Each row comes from the steps of one path. Every step used is in the known rows, and no mark comes twice. Write the path behind each row, first mark first.
Known rows:
ramal > poki > nuba: [ -2 -24  -7  -2  19  -5 -13  -1   0 -23  14 -18 -15  -5  -2 -22   2 -11
  31 -23   4  16   4]
ramal > poki > nuba > zibu: [  5 -23 -12 -13  14 -10 -18  -6 -12 -33  15 -19 -37  -3   6 -25   8   0
  42 -28   6  16  -2]
poki > nuba > zibu > ramal > zani: [ -3  -7 -24 -16  14   9 -26 -18  14 -45   8   7 -13  -5  10 -28  14   1
  24 -30  13  27   3]
zani > teninaf > ramal: [ 16 -25   6 -20  23  18 -10   2 -19 -13 -22  17  -8   2   9 -23  30 -13
  14 -12   1   6  11]
poki > nuba > zibu: [  9 -16 -12 -25  13  -5 -23 -12 -18 -22   1 -12 -27  -3  19 -30  16  -1
  34 -22  -3  19   2]
zani > teninaf > zibu > ramal > nuba > poki: [ -5  -9  -8 -12  17   8 -14   0 -24 -13 -19  13  -3   5  10 -20  34  -4
  34  -8   2   5   2]
nuba > zibu: [ 12 -18  -2 -32   6  -3 -16 -10 -23 -29   2  -3 -27   2  17 -27  21  13
  30 -12  -3   9  -5]
zibu > teninaf: [ -1 -24  -8 -12  11   2  -7  -6 -29 -19 -11  -3   3   3   6 -24  28  -3
  16 -19   3  18   0]
poki > nuba > zibu > ramal: [  2 -11 -22 -27  10   3 -25 -18  -3 -33   1  18 -24  -5  22 -27  11   4
  19 -33   1  19  -6]
ramal > nuba > zibu: [  5 -14  -8 -37  11  -3 -15 -13 -34 -32   4  -1 -18  -4   2 -20  14   0
  41 -11  -6  -1   2]
rekir > teninaf > zibu > ramal: [  3 -12 -11 -30  15  13 -10  -2  -8 -21 -11   2 -17  14  20 -19  27  13
  13 -22   5  28  -1]
poki > ramal > zani > teninaf: [ -1  -9   5  -6  33  16 -11   4   1 -29  -4  -5  23   4  -3 -29  36  -3
  25 -15   9  29  26]
teninaf > zibu > ramal > nuba: [-10  -5 -12 -19  16  10 -19  -5 -21 -28  -4  17 -11  -1  13 -14   9   4
  17  -8  -3  14   0]
zani > teninaf > zibu: [  8 -17  10 -21  26   8 -14   8 -34  -7 -15 -16 -18  13  25 -25  39   2
  26  -9   2  23  11]
rekir > teninaf: [ 11 -22  -3 -36  16   7  -1  -4 -10 -15  -3 -15  -4   9   2 -22  25  -1
  25 -20   0  13   8]
zani > teninaf > ramal > poki: [ 12 -32   6 -11  23  14  -5   8 -14 -24  -8  10 -19   2  -4 -18  22 -12
  21 -18   9   4   7]
zani > teninaf > zibu > ramal > poki: [ -2 -18   0 -13  24  11 -11   8 -10 -29  -1   7 -24  10  15 -17  26   7
  20 -26  14  20  -1]
zibu > ramal: [ -1 -13  -7 -24   9  10 -13 -10   4 -30   1  28  -1  -2  12 -19  10   6
   3 -18  -1   8  -5]
nuba > poki > ramal > zani: [ -7  -8  -1  23  10   3 -15   0  15 -30  -1  -7  23  -1  -8 -32  28   9
  31   7   2  24   6]
rekir > teninaf > ramal > nuba > poki: [ 10 -24 -12 -12   9   9  -2  -4 -16 -11 -22   4   0   0 -17 -18  23 -15
  38   0  -4  -6   7]
zibu > ramal > zani > teninaf: [ -2 -11  -4 -24  25  23 -10  -6  14 -34  -1  14  14   3   0 -21  32  -7
  13 -26  16  15  14]
zibu > teninaf > ramal: [  4 -28 -10   0  10  11 -10  -5 -29 -22 -26  19  -5   0   5 -23  25  -8
   6 -14   3  18  -1]
ramal > poki > nuba > zibu > teninaf > zani: [  9 -28 -26 -11  13  -4 -14  -7  -9 -29  -8 -18 -21   8  -1 -35  29  -5
  37 -38  13  42   6]
rekir > teninaf > zibu: [  8 -18  -1 -26  18   5  -9   4 -23  -9 -11 -29 -20  16  17 -23  31   9
  27 -12   1  28   6]

Write each row's path:
[ 16 -31 -19 -18  17   4 -11  -3 -10 -29  -3 -11 -45   3  -2 -23  16  -8
  38 -34  11  20   3]	rekir > teninaf > ramal > poki > nuba > zibu
[ -8 -19 -16  -6  16   4 -16  -6  15 -34  15  12 -12  -7   2 -19  -3  -6
  16 -34   7  17  -3]	zibu > ramal > poki > nuba
[ 13 -32  -4 -14  15  11   1   4  -3 -26  -4  -1 -22   6 -11 -16  15  -5
  23 -19   9  10   3]	rekir > teninaf > ramal > poki
[ -8  -3  -8  -2  15  15 -20  -3   8 -37   0   4  -8   4  15 -21  21  13
  10  -7  12  32   1]	teninaf > zibu > ramal > zani
[  7 -18  -2   2  14  18 -14  -3   6 -32  -7   7  -1  -4  -4 -22  18  -7
  13   2   7  16   9]	teninaf > ramal > zani
[ -2 -11   4  13  23   9 -11   5   6 -22  -9  -9  27   5  -8 -34  45  -1
  37  -4   7  23  17]	nuba > poki > ramal > zani > teninaf
[  9 -23  -1  -7  18  11  -8   0 -26  -9 -26  16   4  -3  -9 -21  30 -23
  37   1  -3 -12  10]	zani > teninaf > ramal > nuba > poki
[ -7 -10 -13 -29  14  10 -12 -13  -7 -33   3  31   6  -8  -2 -13   2  -6
  15 -18  -4  -1   2]	zibu > ramal > nuba
[ 16 -22 -16 -28   5   3 -12 -12 -20 -26 -22  -2  -9  13  10 -36  43   7
  25 -22   4  36   2]	nuba > zibu > teninaf > zani
[ -3  -9  -6 -13  11   9 -20  -3  -8 -26  -6  16 -18   5  28 -21  16  16
   6 -10   0  24  -8]	teninaf > zibu > ramal
[ -8 -11 -14 -12   3   3 -12 -12  -2 -26  -3  27  10  -8  -6 -17  11  -3
  27  -6  -5  -8  -6]	zibu > ramal > nuba > poki
[  4 -11   7 -10  30  13 -14   8 -16 -19  -9 -28  -7  12  12 -26  42  -1
  29  -5  14  30  19]	ramal > zani > teninaf > zibu
[ -8  -8  -3 -12  21   3 -14  -3 -19 -29   1  10  17  -7  -6 -21   7  -2
  27  -7 -12  13  14]	poki > ramal > nuba
[  3 -22 -28   8  16  10 -22 -12 -17 -35 -20  -4 -18  -3   2 -31  30 -14
  27 -24  17  36   8]	poki > nuba > zibu > teninaf > ramal > zani
[ -8 -13 -19 -14  15  -2 -15 -10 -48 -38 -11   8   0  -1  -1 -27  25   3
  36 -24  -2  23   6]	poki > ramal > nuba > zibu > teninaf
[  1 -35  -9  10  10   7  -5   1 -22 -32 -12  11 -17  -1  -8 -18  18  -7
  13 -20  12  15  -5]	zibu > teninaf > ramal > poki
[  5 -23 -13 -23   6  -3 -13 -12 -41 -30 -11  -4 -20   5  13 -28  33   9
  27 -25   4  19  -6]	nuba > zibu > teninaf
[ 10 -23 -10 -31  20  16  -3  -4 -21 -17 -16   8  -4   0 -13 -14  15 -18
  27 -13  -2   1  16]	rekir > teninaf > ramal > nuba
[  3 -19 -12 -24   4   1 -13 -10  -1 -51  16  21 -35   0   7 -19   9  19
  23 -29   9   7 -17]	nuba > zibu > ramal > poki
[ 15 -30  -9 -13  25   6 -16   0 -20 -26  -7   1 -43   0   6 -27  22 -15
  37 -32  12  14   7]	zani > teninaf > ramal > poki > nuba > zibu
[  9 -23 -11 -17  11   8  -7  -6  -9 -16 -23  -3  13  10   2 -31  37  -4
  14 -17   2  35   9]	zibu > teninaf > zani
[ -1 -19 -10 -18  15   9  -5   4  -2 -32   4  -4 -28  14   7 -15  19  14
  20 -29  13  26  -5]	rekir > teninaf > zibu > ramal > poki
[  0 -24 -13  12  15  17 -10  -5 -10 -33 -20   7   5  -1  -8 -23  30 -11
  10  -9  15  25   8]	zibu > teninaf > ramal > zani
